Each row was made from one walk, in order. Every step used is in the known rows, and no mark comes twice. Write each row's walk.
Known rows
kiti-gudaz-ribalo-gumik-bugul-busolur: [-13.1 -15.4  17.4 -17.9  -0.7  -2.5 -14.8  -7.1  -1.4  -7.6  -3.0  10.7
 -10.1   5.0  -8.9   7.7 -12.6   4.9   0.1 -23.1  -9.6 -12.0   3.4   6.4
   8.3 -28.4 -18.7   5.8 -18.6  14.8]
gumik-bugul-busolur: [ -1.7  -1.1  15.5  -6.5  14.5  -2.8  -1.3   0.9  -1.9 -10.0  -1.7  -8.5
  -9.9  -2.2   5.9  11.9 -19.3  -0.3  16.2  -9.8  -7.4   3.4   2.9   7.9
   7.0 -10.5 -10.8  -2.7 -10.5   7.6]
busolur-ribalo-gumik-loras-roner: [-10.6 -11.2  24.3  -4.9   4.6  -8.0   1.6 -13.5  -5.4   8.8   1.3   0.8
   3.0   4.3   2.4   5.4  -3.6  10.6  -6.9 -17.3  13.9  -4.7  -8.4   6.0
  11.0  -3.7   2.7  -8.8 -19.7 -10.7]
bugul-gumik-ribalo-gudaz: [  6.6  -4.5   9.8  -4.9  -6.5 -12.1  -6.0  12.2  -5.0   4.1  -5.3   6.7
   5.1   9.0   1.2   9.6  -9.6  -0.3   6.7 -11.4  -8.6   3.2  -4.0   8.3
   1.9 -21.9 -11.1  -1.7 -13.1   2.2]
gumik-ribalo-gudaz-kiti: [ -0.1 -23.2  10.8  -0.4   2.0  -9.0  -8.2   7.5   0.0  -2.4  -2.1  11.9
   3.4   7.2  -9.4  11.7   6.9   1.8   3.0 -15.0   4.0  -0.8  -5.8   0.0
  -5.2 -10.8 -11.8 -11.6 -17.7  -2.0]
roner-loras-gumik-bugul-busolur: [  5.6   0.8  28.1  -6.0   5.6   1.9  -7.4  -4.9  -4.8  -0.1   3.4 -12.8
 -12.4   4.6  12.1  19.6 -25.0   0.7   9.7  -9.8  -3.1   8.1   7.1  19.0
  16.4  -5.1  -7.3  -1.5 -31.2   2.7]
loras-gumik-bugul-busolur-ribalo-gudaz: [ -6.8 -11.9  24.8  -2.3  -0.3 -12.6  -0.4  -4.8  -2.4  10.1  -0.1 -12.2
  -6.1   7.2  -2.0  13.2 -12.4   7.3   9.2 -11.0  -5.7   5.6   0.7  12.8
   5.7 -23.8  -1.2  -4.6 -38.0   7.2]
gudaz-bugul: [ -8.8 -17.9   3.4 -10.1  -5.7  -2.3  -5.3  -5.2   2.7  -3.2   1.6  -4.4
  -0.2   3.4  -7.0   6.3   1.5  -2.1  -6.7  -8.7   0.5  -2.2   1.5  -2.6
  -7.5  -1.6 -10.5  -1.7  -1.2   0.5]
gudaz-kiti: [ -5.9 -16.6   3.4   4.7   1.1   1.9  -6.1   4.9  -0.4  -0.1   1.2   1.5
  -1.3  -0.4  -2.9  -2.1   8.1  -6.3  -4.8 -11.1   3.0  -2.1   1.7  -2.1
  -2.9   8.6  -4.7  -5.9  -8.1  -3.2]
dapak-gudaz-ribalo-gumik-loras-roner: [ -4.9 -13.7  15.4   1.7   8.1  -5.3   0.5 -23.8 -15.7   4.4   3.2  13.7
   2.4  10.0  -1.8  -2.8  -5.8   3.8  -7.1 -13.3  -2.4 -17.1  -4.3  14.5
   2.5 -18.4 -11.2 -10.2 -20.3  -4.6]
bugul-busolur-ribalo: [-14.1   0.8  21.1  -7.9 -11.3  -1.1   3.5   4.7  -0.5   1.1   2.8 -10.4
  -3.3  -1.9   2.2  -1.5   3.7  -9.4  -2.1  -3.4  -5.2   9.8  -3.1   3.8
   3.9 -15.6  -2.6   1.4 -19.0   3.4]
ribalo-gudaz-bugul: [ -4.2 -26.9  -0.7  -6.0 -12.2 -11.3  -7.7 -11.0   9.8   4.6  -1.7   1.7
   1.8  11.3 -16.5   8.6   2.9  -3.0  -2.1 -12.4   0.1  -4.8  -4.4   0.3
 -11.9 -13.8  -4.9  -5.4  -4.8   6.9]
gumik-bugul-busolur-ribalo-gudaz-dapak: [ -8.2 -24.4  31.9 -12.3 -18.9 -16.1  -9.9  -8.9  11.5  -1.9  -3.8  -5.4
  -9.1   7.4  -1.1  24.4   5.5  -6.8   9.3 -13.8   4.2   8.1   4.0  10.2
  -3.5 -31.1 -11.1  -7.4 -35.8   9.5]
dapak-gudaz-ribalo: [ -5.6  -5.6   1.3   3.5  -5.1  -0.9  -0.8 -10.1  -9.2  -1.6   3.3   2.8
   1.9   5.5  -6.9  -5.7  10.6  -3.3  -8.3   4.8 -13.8 -10.8   7.3   5.5
  -5.4 -19.8 -11.7   0.2 -10.1   3.6]
gudaz-ribalo-gumik-loras: [ -3.2 -20.8   9.6  -2.8  -0.1  -1.7  -9.8 -16.1  -4.6  -5.9   1.3  13.6
  -1.8   8.0  -7.7  10.0   6.9   1.0  -9.0 -18.3   9.1 -10.5  -0.7   4.7
   0.9 -11.2  -9.6  -5.8 -14.5  -0.1]
gumik-bugul-busolur-ribalo-gudaz: [ -9.5 -13.9  23.4  -6.3  -2.8 -15.3  -3.8  -3.9   4.3   1.2  -3.5 -11.8
  -4.6   4.6  -5.1  15.1  -3.5   0.4  13.6 -12.3  -2.8   4.8   0.5   6.8
   5.0 -27.7  -3.3  -5.1 -23.4  11.7]
kiti-gudaz-ribalo-gumik: [-11.3 -13.0   0.8 -10.7 -15.1   0.6 -12.7  -7.9  -0.8   2.0  -1.0  18.6
   0.3   6.9 -14.9  -3.7   7.0   5.8 -16.5 -13.0  -2.2 -15.5   0.5  -1.5
   1.7 -19.3  -7.5   8.5  -8.4   6.5]
kiti-gudaz: [-5.4 -1.0 -4.7 -8.4 -0.8  2.9 -4.7  3.0 -2.2  3.9  1.8  3.3 -4.3 -1.6
 -4.1 -3.3  3.1  8.3 -1.0 -1.5 -3.9 -2.8  2.6  0.7  3.1 -1.9  0.5 11.8
  1.0  7.6]
dapak-gudaz-bugul-gumik-ribalo: [ -6.3  -9.5  17.3 -10.8  -5.1 -12.1  -6.7   8.5 -12.6  -4.0   0.1  -4.7
   7.6   8.0   3.8   8.2  -6.6  -4.3  -1.2 -13.4 -19.6  -5.6   3.9   9.2
  -4.0 -25.6 -30.2   2.1  -6.5  -1.5]
gumik-bugul: [ 0.1 -6.2  7.3 -2.3 14.5 -7.0 -4.5 -3.4  0.4 -7.5 -2.3 -7.6 -5.2 -0.2
  1.9 14.4 -8.4 13.1 11.2 -6.4  2.6 -4.4  8.8 -0.6  5.7  0.7 -5.8 -2.1
 -0.5  2.1]
gudaz-bugul-busolur-ribalo: [-21.2 -16.7  24.1 -16.9 -17.6  -4.0  -1.9  -0.2   3.1  -2.5   3.9 -16.5
  -3.1   1.6  -4.9   3.6   6.5 -12.0  -8.8 -11.6  -5.4   7.0  -1.5   1.3
  -3.7 -17.9 -12.6   0.1 -20.5   4.3]
loras-gumik-ribalo-gudaz: [  8.4  -6.7   8.6  -1.7   3.8  -9.2   2.1   2.8  -5.6   6.1   0.3   8.3
   4.5   9.8  -4.1  10.8 -10.6  13.2   3.0  -2.8  -1.4   1.5  -6.8   7.4
  -2.0 -16.6  -4.4  -4.1 -23.9  -3.0]

Which walk is each row?
[-23.5 -19.8  38.4 -11.4   1.2 -15.3   1.5 -18.6 -10.0   7.4   4.2  -3.9
   1.8   7.0   0.4   2.5  -8.9  -9.0  -4.8 -24.7  -5.2  -8.4 -12.0  17.3
   1.7 -31.5 -16.7  -9.1 -28.2  -1.5] | dapak-gudaz-bugul-busolur-ribalo-gumik-loras-roner
[-25.7 -26.4  33.1 -27.2  -4.0  -6.0  -6.6 -10.6  -6.9   7.4   5.3  -0.7
  -8.4   4.1  -4.1   4.0  -9.2   3.8  -8.6 -30.9   1.4  -3.0 -10.5  10.8
   7.1 -19.9 -11.9   1.3 -29.7   3.5] | kiti-gudaz-bugul-busolur-ribalo-gumik-loras-roner
[ -8.9  -3.2  29.4  -5.6   5.7  -3.3   1.6   0.5  -6.5   2.0   3.6 -20.6
  -9.4   0.8   6.1  10.4 -13.4   8.4   4.2  -7.2  -5.9   7.9   6.0   8.8
   9.7 -11.0  -6.2  -0.8 -34.2   1.5] | loras-gumik-bugul-busolur-ribalo
[-14.3 -10.0  24.1  -4.1  -2.4 -16.8  -8.9  -8.9   5.6  -1.2  -6.5  -3.2
   5.2   4.3  -4.6  16.9  -0.6  11.6  -0.2 -16.2   9.3 -10.5   3.6  -5.3
   9.7 -14.9  -3.9  -2.9  -8.1  -2.4] | busolur-ribalo-gumik-bugul
[  5.9   2.2  12.7  -5.3   9.3  -0.2   3.6   7.9 -10.4  -1.7   4.6   1.2
   1.4   1.7   5.2   7.9 -11.4  15.1  -1.5   0.0  -1.6   3.8  -2.2   4.9
   2.2  -4.0  -9.4  -0.5 -20.0  -9.1] | loras-gumik-ribalo
[-12.5 -28.2  28.8   3.7   2.5  -9.3  -6.7  -1.0  -1.5   9.6   0.9 -11.8
  -7.0   7.1  -5.0  10.8  -5.3   0.3   3.2 -21.7  -3.0   3.6   2.6   9.7
   1.8 -15.0  -5.7 -11.1 -47.3   4.3] | loras-gumik-bugul-busolur-ribalo-gudaz-kiti
[ -2.0 -18.8  13.9  -5.0   6.6   0.8  -2.8 -18.8  -8.9   0.9   2.5  13.2
  -2.9   7.5  -2.8   3.7  -8.8   7.4  -9.6 -17.7   8.8  -8.5  -5.4   8.3
   5.2  -4.0  -8.3 -11.4 -21.0  -7.5] | gudaz-ribalo-gumik-loras-roner
[-28.5 -13.1  31.1  -9.8 -18.8 -18.7  -2.9  -9.2   1.1   4.9  -1.1  -1.8
   8.8   8.0  -8.7  -1.1   1.5 -19.5  -8.7 -18.9 -12.6 -10.8  -7.1   6.3
  -4.9 -41.9 -17.1  -0.3 -15.2   4.7] | dapak-gudaz-bugul-busolur-ribalo-gumik
[ -2.6 -25.0  -1.2   7.9  -4.4  -7.2  -8.7  -1.2   4.5   7.9  -2.5   9.5
   1.1   7.7 -12.0   1.2   9.0  -6.9   0.1 -13.8   3.7  -3.4  -4.0  -0.3
  -7.4  -3.4  -0.4 -10.1 -12.6   3.5] | ribalo-gudaz-kiti
[ -6.2 -15.6  10.6   3.7   4.6  -7.5  -7.8 -21.1 -10.9  -2.6   2.2  14.0
   3.6   9.4  -5.4   5.2   9.1  -3.5  -5.3 -13.3  -3.6 -19.3   1.2  11.7
  -2.3 -26.2 -14.4  -4.4 -13.7   2.3] | dapak-gudaz-ribalo-gumik-loras
[ -9.1 -11.1   2.2  10.7   4.9  -4.6  -3.4   0.0  -7.1   2.8   1.3   2.0
   3.1   1.7  -2.0  -8.5   8.9 -10.8  -0.9  -5.9  -8.7  -9.9   2.6   3.9
  -6.4  -5.9  -8.8  -4.6  -5.9  -0.3] | dapak-gudaz-kiti
[ -6.9 -12.3   6.5  -2.9 -12.8  -2.4  -6.8 -10.5   2.1  -1.9  -2.9  15.5
   4.7   9.5 -11.7  -0.9   3.9  -3.3 -14.4 -11.6   1.8 -12.7  -1.4  -2.4
  -1.7 -15.6  -8.1  -2.3  -8.7  -1.3] | gudaz-ribalo-gumik
[ 10.9 -19.2  16.3  -7.1 -12.9 -10.8  -4.0  -1.0   1.1   3.4   0.1  13.9
   0.8  12.1   1.0  18.3  -0.7   3.6  -2.1  -4.4   5.2   5.6  -3.7  10.5
  -9.6 -19.7 -11.6  -7.3 -35.8  -4.2] | loras-gumik-ribalo-gudaz-dapak
[ -7.4 -12.3  12.9   2.1   4.2 -13.8  -9.7 -18.3  -4.1  -5.9  -5.0   8.5
   4.3   9.5  -8.8   8.5  -3.4   6.0  -1.2 -12.3  -9.3 -23.9   8.0   3.7
   1.2 -29.7 -17.8  -3.4  -7.1   2.5] | dapak-gudaz-ribalo-gumik-bugul
[  7.7   3.1  12.0   0.2  -9.9   5.4  -8.0  -7.0  -2.4   8.8   5.0  -3.9
  -2.6   6.7   6.3   8.0  -7.2   0.8  -5.6  -0.2   4.0   3.9   4.6  11.5
   9.1   6.0   3.1   1.4 -20.7  -4.6] | roner-loras-gumik
[-10.2 -18.8   7.3 -13.4  -0.9  -3.9 -17.6 -11.7  -0.5  -5.7  -3.7  11.2
  -4.3   6.4 -14.0  10.1  -2.8  17.6  -5.4 -19.2  -0.6 -18.9   9.1  -2.4
   6.9 -17.1 -13.4   6.3  -9.0   7.9] | kiti-gudaz-ribalo-gumik-bugul
[-15.8 -30.1  26.5  -1.6  -1.5 -13.1 -10.1   0.4   3.8   1.3  -2.4  -8.8
  -6.8   5.2  -7.8  13.0   5.0  -5.5   8.7 -23.1   0.8   2.9   1.5   4.8
   1.8 -19.5  -7.5 -11.0 -32.6   8.0] | gumik-bugul-busolur-ribalo-gudaz-kiti
[-19.7 -25.3  37.1 -17.8  -3.0  -7.9  -1.7 -14.0  -3.3   3.2   4.0  -4.7
  -3.0   5.0  -0.1   8.5 -11.1  -5.2  -8.4 -29.9   5.6   0.0 -12.7  10.8
   4.6 -17.4 -13.2 -10.9 -30.9  -4.1] | gudaz-bugul-busolur-ribalo-gumik-loras-roner
[-11.5 -16.9   1.1 -17.9 -15.9   0.9 -15.6   6.1  -2.8   6.4   0.9  -3.0
  -4.6   3.8  -4.5  -0.6  -2.8  -1.6  -9.5 -19.7 -13.3  -3.0   7.5   4.6
   0.0  -5.9 -13.7  12.8  -3.3   9.2] | kiti-gudaz-bugul-gumik
[ -9.3  -7.1  16.4  -5.1 -16.5 -10.0   0.9  -0.6   5.5   8.8  -1.0  -4.1
  -0.5   4.7  -6.8   1.2   5.0 -11.7   2.8  -5.5  -5.9   7.9  -8.2   7.4
  -0.2 -28.5   2.3  -2.6 -23.1   9.9] | bugul-busolur-ribalo-gudaz
[ -8.5 -13.9  22.3  -8.7   0.9  -4.9  -8.6  -9.6   1.4 -10.6  -4.1   6.7
  -6.0   5.9  -5.0  10.5 -15.3  -3.5   1.8 -21.3  -5.3  -9.6   1.6   5.5
   5.6 -26.0 -18.9  -5.0 -18.8   6.5] | gudaz-ribalo-gumik-bugul-busolur
[-11.8 -12.9   3.7  -1.9  -2.3  -8.6  -3.0  -9.5  -3.4   0.1   2.5  -4.4
   4.9   5.7  -5.9   0.3   4.2  -6.4  -2.9  -4.4 -11.5 -10.6   3.0   3.8
 -10.8 -15.8 -14.0  -0.3   1.7   3.2] | dapak-gudaz-bugul
[ -8.1 -11.9   7.9   0.1 -17.6 -11.7  -2.6  -4.7   6.0  10.2  -1.6  -2.3
   6.0   7.3 -10.0   4.4  14.8   1.2  -2.7  -1.9   4.4   0.9  -2.9   0.1
  -1.5 -15.5   8.1  -2.5 -14.1   3.7] | busolur-ribalo-gudaz
[  8.6  -4.2  18.5  -1.1   4.8   0.3 -11.2 -10.1  -2.1   1.7   2.2 -11.4
  -6.4   6.5   8.3  23.3 -15.2  13.2   4.7  -6.9   6.7   0.8  12.4  10.5
  15.3   6.1  -1.7  -2.1 -21.6  -2.9] | roner-loras-gumik-bugul
[  0.3 -21.7  43.3 -11.4 -28.3 -12.3 -17.1 -15.2   8.3   7.1   1.1  -9.5
 -11.8  14.9   5.6  31.9  -0.1  -6.0   3.4 -15.1   8.5  13.2   7.4  21.8
   5.8 -25.9  -7.3  -5.9 -56.1   3.8] | roner-loras-gumik-bugul-busolur-ribalo-gudaz-dapak
[ 10.6   3.6  23.1  -8.0  -1.5   1.8  -6.1   3.6  -7.6  -1.3   5.8  -1.7
  -0.3   8.0   8.7  18.4  -9.8   9.9  -3.3  -1.6   4.9   6.7   2.1  11.1
  11.4  -2.1  -8.4   0.1 -25.5 -10.0] | roner-loras-gumik-ribalo
[  4.2  -5.6   6.6   0.0   6.9   0.8  -6.7   3.7 -11.6   1.8   2.0  -4.1
  -5.7   1.8  10.6   7.8  -4.3  -2.9   5.2 -15.8  -2.3   4.7   4.7  13.4
   6.3   1.6  -5.7  -0.6  -8.8   1.1] | bugul-gumik-loras
[ -2.7 -24.1   2.5  -5.6 -20.6 -11.3 -12.6  -1.8   4.6  11.1  -4.2   0.3
   2.9  13.3  -9.2   5.7  -3.5 -10.2  -2.1 -21.4  -9.6  -1.4  -0.7   6.8
  -7.7 -16.3  -9.4  -2.9  -8.3   7.4] | ribalo-gudaz-bugul-gumik
[-13.3 -27.3  13.2  -8.6 -31.1 -13.3 -12.2  -1.5   5.7  14.0  -2.0  -9.8
   4.4  13.5 -10.8   9.2   9.6  -7.2 -10.2 -20.7  -5.8   1.4   1.7   3.4
  -5.5 -21.0  -6.8  -1.0 -17.8   5.3] | busolur-ribalo-gudaz-bugul-gumik
[-13.3  -6.6  34.1  -9.3   4.9  -6.4   4.2  -8.9  -6.5   7.1   1.8   0.2
  -3.2   1.4   7.0   1.3 -13.6  -2.6  -1.2 -21.0   5.5   2.5 -13.4  13.1
  12.3 -15.5  -3.8  -9.8 -29.7  -4.1] | bugul-busolur-ribalo-gumik-loras-roner
[-26.4 -17.9  19.3 -25.0 -19.3  -1.7  -8.5   2.2   0.4   0.2   5.9 -12.8
  -7.9  -0.1  -8.8   1.0   9.5  -3.4  -9.6 -13.5  -9.6   3.8   0.9   2.7
  -1.3 -20.9 -11.3  11.4 -18.7  11.8] | kiti-gudaz-bugul-busolur-ribalo
[ -8.1 -11.7  -5.1 -12.8  -9.4   8.6  -8.6  -1.6  -5.1  -2.2   4.5   4.7
  -6.8   2.3 -11.4  -3.1  12.1   9.1 -12.0  -1.1  -6.8  -4.8   7.8  -0.1
   0.4  -8.5  -6.5  10.6 -10.0   8.1] | kiti-gudaz-ribalo
